Each row was made from one walk, in order. Every step used is in the known rows, and no mark comes twice. Write each row's walk.
Known rows:
seked, pena: [ -0.4   2.9   3.3  -1.4  -4.4  10.3   7.4  -2.9   9.9 -16.7  -7.7 -12.5
   2.0 -10.4  -8.0  -1.1  12.5 -18.9 -14.2   5.4  -5.9]
pena, seked, sugolu, dusu, rakod, gakife: [ 27.6 -82.7  12.6  28.2 -33.3  15.0  -6.8 -20.5 -15.9   2.7 -42.9   9.6
  12.7 -16.8  13.7 -43.4  47.5  -2.5  -3.3 -65.6 -19.2]
dusu, sugolu, seked, pena: [  9.9 -36.4  -9.7  19.1 -12.8   0.7  -5.1 -39.0   0.6 -15.3 -30.7  -9.9
  14.3 -27.7  -0.8  -5.2  14.4 -17.4 -34.0   6.3 -14.9]
rakod, gakife: [ 10.8 -18.5  17.3  -7.5  -6.4  10.5   5.7  -3.7   8.2  -6.1   3.6  -4.0
  -5.0   4.4   8.2   6.4  12.4   3.4  -3.8 -33.9   1.6]
rakod, dusu, sugolu: [ 13.3 -11.7   0.5   7.7 -10.1  -0.8 -33.5 -35.6  -6.5  -7.3 -41.1  22.9
   9.2  -2.5  -2.6  -1.4  27.8  -4.3  12.8 -13.6 -13.6]
pena, seked, sugolu: [ 22.1 -29.2  -3.8  25.4 -12.0  -9.8  -9.3  -6.7 -30.7   4.5 -25.0   3.8
  -6.1 -25.9   2.9 -30.6  25.7   7.2  14.5 -21.0 -21.5]
dusu, rakod: [ -2.3 -16.8  -3.3 -10.9 -14.7  10.5  -3.2 -10.6  14.0  -3.1 -17.1  20.9
   4.1   8.2  -0.3 -12.6  -7.8   0.3  -2.1  -8.1  12.8]
sugolu, dusu: [ -1.6 -17.8   2.3  21.1  -3.7   4.4  -0.2   0.8  -6.8   6.0  -2.9  -9.6
  18.6  -5.5   4.1  -6.1  16.3 -11.6  -8.8  -3.5 -12.8]
bizopin, gakife, rakod, dusu: [  7.0  -7.9  13.7  17.7  -9.9  -0.3   9.4  12.5 -14.3 -34.4 -32.8  15.8
  -8.8   2.2 -28.0 -20.4  10.8  14.9  19.9 -49.8 -15.4]
gakife, pena, seked, sugolu, dusu: [ 26.0 -50.3 -20.1  51.3 -19.4  16.5  -3.9 -23.8 -41.4   3.4 -31.0 -10.8
  -2.9 -40.5  -0.2 -50.5  44.4 -20.2   1.2 -11.1 -36.5]
sugolu, dusu, rakod: [ -5.0 -36.2  -0.3   9.7 -16.9  13.6  -2.1 -11.6   6.7   1.0 -20.5  10.8
  24.4   3.6   3.5 -18.0   9.2 -12.7 -10.9 -12.1   0.9]
rakod, dusu, sugolu, seked, pena, gakife: [ 14.1 -36.4  20.9  39.7 -32.6   4.3  -4.4 -30.7 -10.0 -37.2 -45.1  -7.1
   8.6 -35.2 -11.0 -18.1  54.3 -11.3 -12.4 -33.6 -14.8]
sugolu, dusu, rakod, gakife, pena: [ 13.3 -58.5  -0.4   7.8 -28.3  46.9   8.4 -32.5  11.3 -13.5 -18.1   1.6
   4.0  -2.4   4.1 -25.3  25.4 -25.3 -18.1 -33.4   0.1]
bizopin, gakife, pena, seked, sugolu, dusu, rakod, peba: [ 33.3 -84.0 -11.0  48.6 -15.9  25.0  14.4 -11.3 -23.8 -32.0 -60.0  -3.8
 -24.5 -43.3  -1.2 -73.2  32.6 -14.5  -3.8 -59.9 -42.0]
dusu, sugolu: [  4.1 -11.9 -14.3  -0.4  -5.1  -1.5 -18.6 -30.6  -4.1   0.8 -21.4  13.4
  -2.9 -11.9   4.4  -1.0   3.6  -8.4  -6.8   8.9   4.5]
dusu, rakod, peba: [ -3.5 -26.2   0.6 -11.3  -2.4  19.4   4.1  -5.8  24.4 -10.7 -37.4   9.4
   0.7  11.7   6.7 -15.8   7.1  -0.8  -1.5 -28.0  -3.6]
dusu, sugolu, seked, pena, gakife, rakod: [ -1.1 -38.4  -3.3  31.2 -39.0  11.0  16.6 -28.2  -9.9 -33.0 -43.2  -8.9
  -2.0 -37.4 -16.9 -32.3  32.2 -11.0 -30.7 -14.8   8.8]
dusu, sugolu, seked: [  9.9 -37.4 -13.3  21.5  -6.5  -9.0 -14.5 -36.6 -10.1   2.9 -20.7   4.3
  11.3 -16.5   6.7  -5.2   3.7   0.9 -19.5   1.9  -8.5]
bizopin, gakife, rakod, peba: [  0.4 -16.9   2.3   6.7   6.8   6.8  28.5  21.9   1.2 -34.3 -32.9  -5.0
 -26.0  -3.4 -12.6 -24.2  -1.1   8.7  -1.6 -44.5 -13.4]
rakod, gakife, pena, seked: [ 32.7 -38.5   9.7  14.4 -19.8  28.8   6.0 -13.9 -21.1 -22.8  -3.5 -10.7
 -35.5 -10.4  -6.9 -14.8  31.5  -1.0   0.6 -41.1  -9.7]
gakife, rakod, dusu, sugolu: [  3.8 -12.8  -5.3   8.1 -21.1   7.3 -24.7 -35.2  -9.7 -11.1 -60.7  31.3
   9.6   0.6 -16.7 -17.1  31.4  -1.5  14.7 -19.4  -8.0]

Write each row's walk:
[ 17.3 -70.0 -17.1  14.0 -33.1  40.2   6.0 -47.6   6.3  -0.2 -39.8   7.9
  14.1 -22.5  16.0 -45.8  34.5 -29.1 -11.8 -36.1 -11.0]	seked, sugolu, dusu, rakod, gakife, pena
[  7.3 -35.0  -3.8  26.3 -28.1  10.6 -11.6 -45.4  -7.6 -27.0 -68.9   8.2
  27.3 -14.1 -22.0 -21.0  44.4 -12.2  -9.7 -22.5 -24.2]	gakife, rakod, dusu, sugolu, seked, pena
[ -4.0   0.6  27.8  19.4 -35.8  21.4  17.6   4.5  -4.5 -42.6 -40.6  -2.4
   0.2 -12.3 -30.6 -27.1  55.5  -9.0   8.0 -39.9  -1.0]	seked, pena, gakife, rakod, dusu
[ 17.8 -73.9  -1.4  33.8 -17.4  14.0  -5.7 -10.9 -14.7   0.4 -67.0   2.8
  12.8 -19.5  13.3 -51.9  48.8  -5.4   2.1 -51.8 -37.0]	pena, seked, sugolu, dusu, rakod, peba
[-12.6  -2.3   8.7  13.0 -26.9  11.3  24.2  12.5  -9.7 -19.5 -12.6   1.4
 -13.9 -10.7 -15.2 -25.3  17.8   7.9   3.5 -21.7  21.8]	pena, gakife, rakod
[ -1.4  -0.5   8.5   7.5 -17.0   9.4  -4.3  -5.4  -8.6 -11.0 -39.7  18.6
  13.2  13.7 -20.5 -14.9  27.9   6.7  22.5 -27.8 -11.5]	gakife, rakod, dusu
[  6.5 -40.2  10.4  40.0 -39.3   2.6  -3.6 -27.8 -23.8 -24.8 -55.1  15.4
   7.4 -17.9 -15.8 -30.9  46.4  12.6   3.4 -45.5  -3.6]	pena, gakife, rakod, dusu, sugolu, seked
[ 36.4 -39.8 -15.5  39.2  -9.8   2.3  10.3  -5.4 -40.6 -28.0 -20.4  -4.0
 -42.9 -48.0 -11.6 -49.7  10.2  -2.4   7.0 -28.4 -27.2]	bizopin, gakife, pena, seked, sugolu
[ 28.8 -73.2  12.0  24.6 -35.8  44.7   2.8 -24.6 -15.4 -20.4 -24.8   0.6
 -11.2  -7.6  -4.0 -34.6  42.9 -13.9 -10.1 -53.1  -9.7]	sugolu, dusu, rakod, gakife, pena, seked
[ 38.5 -49.8  -4.6  21.3 -22.1  24.1   1.9 -27.8 -26.4 -10.6 -25.0  -4.4
 -25.0 -30.1   5.2 -37.0  40.3  -5.9   7.2 -42.7 -21.6]	rakod, gakife, pena, seked, sugolu
[ 18.5 -35.6   1.1  28.6 -11.9  -7.8 -27.0 -42.0 -14.0  -5.6 -42.2  13.9
  23.4  -8.0   0.1  -5.1  27.0   4.4   0.9 -22.9 -24.7]	rakod, dusu, sugolu, seked
[-12.1 -11.2  12.4   9.7 -16.1  19.1  30.7  18.7   0.2 -25.9 -34.0  -8.1
 -21.7  -8.7  -7.8 -29.5  29.1   6.5   2.6 -41.1   7.8]	pena, gakife, rakod, peba
[ -2.2 -48.0   1.5  28.2 -28.8  20.2  25.4 -21.2   1.2 -40.2 -62.3 -18.7
  -6.4 -36.0  -8.9 -36.2  46.7 -13.0 -30.6 -34.8  -6.8]	dusu, sugolu, seked, pena, gakife, rakod, peba
[ -0.3 -13.9  13.8  19.5 -41.5  19.1  -1.2 -25.4  -7.2 -42.7 -64.0  10.9
  -2.6 -26.7 -27.7 -28.3  58.5 -16.8   0.6 -29.5   2.1]	seked, pena, gakife, rakod, dusu, sugolu
[ 13.5 -38.4  -3.4 -14.4 -23.6  41.2   9.1 -32.9  18.4 -18.8 -15.4  11.4
 -13.6   3.0  -0.2 -19.3   8.9 -12.5  -7.9 -31.6  12.2]	dusu, rakod, gakife, pena
[  3.8 -30.3 -14.1  27.4  -6.7  -1.1  -2.2 -14.6 -11.8  19.6 -23.6  -2.5
  28.8 -25.3  15.1 -27.5  24.5 -15.6  -3.8  -5.5 -24.0]	seked, sugolu, dusu
[  1.5 -25.9  20.6  30.3 -21.8   5.4  28.4   3.7  -1.6 -30.2  -2.3 -28.7
  -0.1 -31.4  -8.4 -16.0  26.1  -7.0 -25.4 -21.2  -0.8]	sugolu, seked, pena, gakife
[ -3.2   0.9  18.9  10.1 -19.7  12.6  23.4  11.9   2.7 -31.0  -3.1 -20.7
 -12.9 -26.3 -11.4 -12.3  27.0 -16.1 -13.4 -12.4  10.2]	seked, pena, gakife
[ 17.3 -35.5   3.9  26.9 -18.4   2.4 -20.0 -44.6  -3.5 -21.3 -49.6  -0.6
  25.3 -19.6  -6.9  -6.1  39.8 -15.5 -13.6 -17.8 -30.9]	rakod, dusu, sugolu, seked, pena
[  9.7 -36.8  -7.0  29.4 -24.5   0.9 -18.4 -41.0 -16.6  -8.5 -63.4  21.7
  23.6  -2.6 -12.8 -20.8  31.8   9.1   2.1 -28.3 -20.9]	gakife, rakod, dusu, sugolu, seked
[ 27.7 -31.9 -22.3  29.6 -16.3  12.4  -3.4 -23.7 -35.4  -4.3 -27.3   0.3
 -20.8 -36.1  -4.7 -43.0  28.7  -8.5  10.5  -8.8 -23.4]	gakife, pena, seked, sugolu
